Known rows, with every step that occurs
rirol/navu/velifo/vilep/lubat: [  9   0 -20  37   5  -2 -11 -21 -20  -3 -11   8 -30  49 -29  16  12  -9
 -60   2  12 -21  32   4  -3 -15  -4  21]
velifo/vilep/geleno: [  7  16  -9  21  17 -13  -7 -14  22 -37   2   9  -5  52 -17   7   4  -5
 -23  21 -20 -16  16   2  -8 -16   5  17]
vilep/velifo/sebu/lubat: [ 18   4 -11   7  -7  53 -23 -18  15 -10 -10 -14 -26  23 -54   1  -9   0
  -8  28   9 -16 -46 -12 -33 -14 -20 -11]
vilep/velifo/sebu/lubat/buran/geleno: [-14   5 -22  14  36  56 -37 -30  -5 -22 -22  -9 -34  30 -60  -5  -3   1
 -31  15  29 -37 -21  -9 -36 -25  -2 -14]
zetef/navu/velifo: [  3 -18  -1  11   4   7  -3  -2 -25  -2 -19   5 -20  -5 -15  28  12  -2
 -46  -9  24  11  -1  18   7   1  -3   9]
navu/rirol: [-20  -5  -4  12   3  50 -13   0   7  -4  -3  -2  -7   2   7   8  15   7
 -11   2 -15   7   0   9  -5  -7  -7  13]
zetef/navu/velifo/sebu: [  8  -7  -4   8   9  37 -18 -18 -15  -7 -33  -4 -18  10 -36  30   2 -24
 -49   3  25   1   7  12  -6   2   2   0]
zetef/navu/velifo/vilep/lubat: [ 11  -1  -6  32  16  -2  -9 -29  -7 -16 -11  14 -29  37 -32  28  13   9
 -58   7   8  -4  41  16   4  -4   0  24]
vilep/lubat: [  5  -9  -4  16   0  13  -4  -7   3 -15   6   9 -13  -3 -11  -1  -4  17
  -9   6   1  -2  37  -5  -4  -8  -2  -1]
sebu/lubat/buran: [ 12   7   1  15   1  -2  -6  -4   4   5   2 -14 -19   6  -9   3  -5  -6
   5  -9  18 -20 -27   5   2  -6  -9  -8]
zetef/navu: [  6  -3  -2   1  -3   3   6  -6 -25  -8 -16  13  -4 -14  -8  22   0  -3
  -4  -2  23   7   5   7   6  10   5   3]
rirol/navu/velifo/sebu/lubat/verog: [ 14  -4 -28  41 -36  29 -22 -17 -21  19 -34 -15 -50   8 -57  23  -3 -45
 -41  13   5 -41  -6   5 -12 -17 -19  -9]
navu/velifo: [ -5 -14   0   9   6   6 -10   3   2   5  -4  -8 -19   8  -8   8  13   0
 -40  -8  -1   6  -5   9   2  -7 -10   6]
verog/lubat/vilep/velifo/navu/zetef: [ 16 -27  -4  44  11  13 -21 -11 -18 -39 -25 -46 -38  73 -32  12  22  11
 -41   9 -53 -76  32  23  -4 -42 -22  -4]
velifo/sebu/lubat/verog: [ 16  14  -9  21 -32  23 -16 -23  17   8 -15 -16 -27   1 -44   2 -13 -25
   4  21 -24 -35   2  -1 -13  -7 -11 -15]
vilep/velifo/navu: [ 10   4  -9   6   7  23  -6 -14 -26 -26 -12   1 -15  29 -40  11  18  20
 -26  21 -21 -25 -12  -1 -20 -14  -5  -7]
sebu/velifo: [ 16  -1 -10  -2  27  -3   0   6   4  11  12 -12 -13  10 -12  -3  -4  -7
  21   0   4  -3   2  -2   5  -3 -16   0]
zetef/navu/rirol: [-13  -7  -5  12   0  53  -8  -6 -19 -12 -19  14 -10 -12  -1  32  15   3
 -17   0  10  12   6  19   2   2  -4  15]
lubat/vilep/velifo: [  9 -17 -13  16  18  24  -1   2   7 -20   0   0 -20  47 -26   7   8  36
 -28  10  -5 -24 -25  -1 -12 -29 -14 -19]
velifo/vilep/lubat/buran: [ 16  18   3  31  31  -2  -7 -26  17 -16   6   1 -11  53 -17  10   3  18
 -23   2   1 -33  44  -1   1  -6  14   5]
verog/lubat/buran/geleno: [-28 -13  -1  15  40  -1 -21 -18 -20 -18 -23  -3 -23  11 -10 -10   2  -1
  -9 -16  12 -46  68   8  -1 -18  19  -8]
rirol/navu: [  1  -3 -16   8 -13   1   6   4 -40   8 -17   7  -3  -2  -4  11   1 -21
  -7  -5  26 -10  -2  -4  -1  -2   3  -1]
sebu/lubat/verog: [ 11   3  -8  22 -36  -8  -5  -5  10  12  -2  -8 -32 -17 -23   3  -4  -3
   9  10 -26 -25  -6   5   1  -7 -17  -5]
rirol/navu/velifo/vilep/lubat/buran/geleno: [-23  -2 -31  43  47   2 -22 -32 -39 -13 -24  12 -38  58 -36  12  18  -6
 -82 -10  35 -43  62  10  -9 -28  14  19]
geleno/buran: [ -4   6   9  -6  17 -11  40  -4   4   9 -12 -10 -10   0   8   6  12   5
 -14  -5  -3  12  -7  15   5   4 -12  -2]

Rows
[  3 -19   1  19  12 -10  -3  -7   4 -13 -11 -11 -16  37  -6  -4  -5   0
   7  -5 -20 -44  40  12   5 -19  -7 -18] => verog/lubat/vilep
[  5   8 -14  23   4 -16  -5 -11 -24  13 -18   1 -14  55 -20  18  17 -27
 -49  -4  12 -18  -3  11   2  -6  -2  23] => rirol/navu/velifo/vilep
[ 13   0  -7   3  10  59 -17 -15  11 -19 -14  -5 -12  27 -44   5  -3  12
 -23  25   8 -15 -17 -13 -29 -14   2 -15] => vilep/velifo/sebu
[-27  -8 -15  23  43  18 -15 -19 -15 -26  -8  14 -23   4 -16  -4   1  19
 -33  -5  23 -23  65  -2  -9 -19  16  -4] => vilep/lubat/buran/geleno
[  7  -7  15  19  16  -1  -8  -6  -1 -11 -12 -13 -17  10  -4   4  -2   3
   3 -19   7 -41  45   5   8  -9  13 -16] => verog/lubat/buran
[  6   1  -2  32  16  -3 -14 -21  19  -8   4  -2 -25  51 -25   6  11  11
 -53   9 -16  -9  36   7  -2 -14  -4  22] => navu/velifo/vilep/lubat
[ 12   8 -12  14   4  17 -14 -19  21   0 -14 -23 -16  49 -35  -6 -15 -30
   3  14  -4 -29 -25   0 -14 -12 -23 -19] => velifo/sebu/lubat/vilep
[  3  -4  -2   8  12  36 -24 -13  11   0 -18 -16 -14  26 -29   7   2 -22
 -46   3   2  -5   3   3 -12  -7  -3  -4] => navu/velifo/sebu
[ 12  -7  -4  24  -3  24 -16  -4 -22 -28 -14 -34 -21  35 -25  18  23  11
 -46  14 -35 -34  -9  14  -8 -23 -15  14] => vilep/velifo/navu/zetef
[ 12 -27  -3  26  17  17  -8  -5   6 -27 -10  -6 -31  50 -30  -1   4  33
 -15   8 -14 -48  18   3  -7 -35 -13 -22] => verog/lubat/vilep/velifo
[ 12   2 -16  27  28  14  20 -21  30 -29 -25 -24 -39  55 -37   9  -4 -27
 -31  26 -11 -20 -17  13 -18 -30 -35 -20] => velifo/sebu/lubat/vilep/geleno/buran
[  5   3   1  17  -5  -6 -12  -7 -25 -10 -15 -38  -5  22  -2  12  17 -22
 -26   3 -40 -26  17  18   6  -6  -8  19] => velifo/navu/zetef
[  4  -9 -19  15  -2  37 -16 -10 -31   7 -33  -7 -18  24 -34  20   2 -42
 -53   2  32 -16   0   1 -11 -11  -2  -2] => rirol/navu/velifo/sebu
[ 31  20  -6  30  58  -6  -6 -20  20  -5  14 -12 -24  64 -31   6  -3  11
  -3   2   4 -36  48  -3   7  -8  -1   4] => sebu/velifo/vilep/lubat/buran
[ 15 -13 -17  20   5  15  -8   0  13 -12   3 -11 -34  44 -36  -1   3  23
 -12  15  -3 -24 -53   0 -15 -30 -36 -14] => sebu/lubat/vilep/velifo
[  8   7  -1  17  14 -15  -5 -20  -9  -1 -18   6 -15  42 -22  26  18  -9
 -47  -2   8  -2   5  22   9   6   2  27] => zetef/navu/velifo/vilep
[ 18 -18  -5  24  23  48 -22 -20  14 -31 -25 -16 -29  65 -52   2  -6  13
 -18  19 -13 -58  24  -3 -23 -33  -9 -32] => verog/lubat/vilep/velifo/sebu
[-17   7  -6  12   5  45 -15 -15 -22 -13 -16  -2  -5  20  -7  15  24  -7
 -19   8 -40 -10  13  14  -7  -4  -7   9] => velifo/navu/rirol
[ 15  -2 -24  57 -15  -5  -5 -20 -18   0 -16  10 -46  38 -44  27  16   1
 -66  10 -14 -45  58  10   1 -21  -1  12] => rirol/navu/velifo/vilep/lubat/verog
[ 26  17 -12  20  38 -11  -4 -19  20  -3  17  -3 -18  54 -30  -2  -4   5
   7  19 -13 -19  43  -6   0  -9 -11  14] => sebu/velifo/vilep/lubat
[ -2  -6 -23  32  10  60 -22 -16  -7 -25 -14 -14 -39  62 -45  17  25  17
 -31  24 -42 -37 -43  15 -24 -35 -41  -4] => sebu/lubat/vilep/velifo/navu/rirol
[ 14   2 -14  48  24   3 -11 -19 -21  -6 -13   3 -34  58 -27  26  14  -3
 -71 -11  28 -38  37   8   1 -19   4  10] => rirol/navu/velifo/vilep/lubat/buran
[ 26   5 -14  27 -27  52 -22 -20  20  -9 -14 -12 -43  11 -68  10  -6   8
 -15  35 -18 -41 -21  -8 -30 -21 -18 -18] => vilep/velifo/sebu/lubat/verog
[ 15 -16  -6  28  24  10 -10 -22 -22 -36 -23 -10 -31  67 -45   6  13  19
 -21  18 -41 -68  27  10 -13 -32 -11 -25] => verog/lubat/vilep/velifo/navu
[ 18 -10 -15  38  -4  12 -18  -7 -12 -23 -11 -50 -40  68 -35  10  18   2
 -40  17 -42 -54 -40  20  -9 -37 -44   6] => sebu/lubat/vilep/velifo/navu/zetef
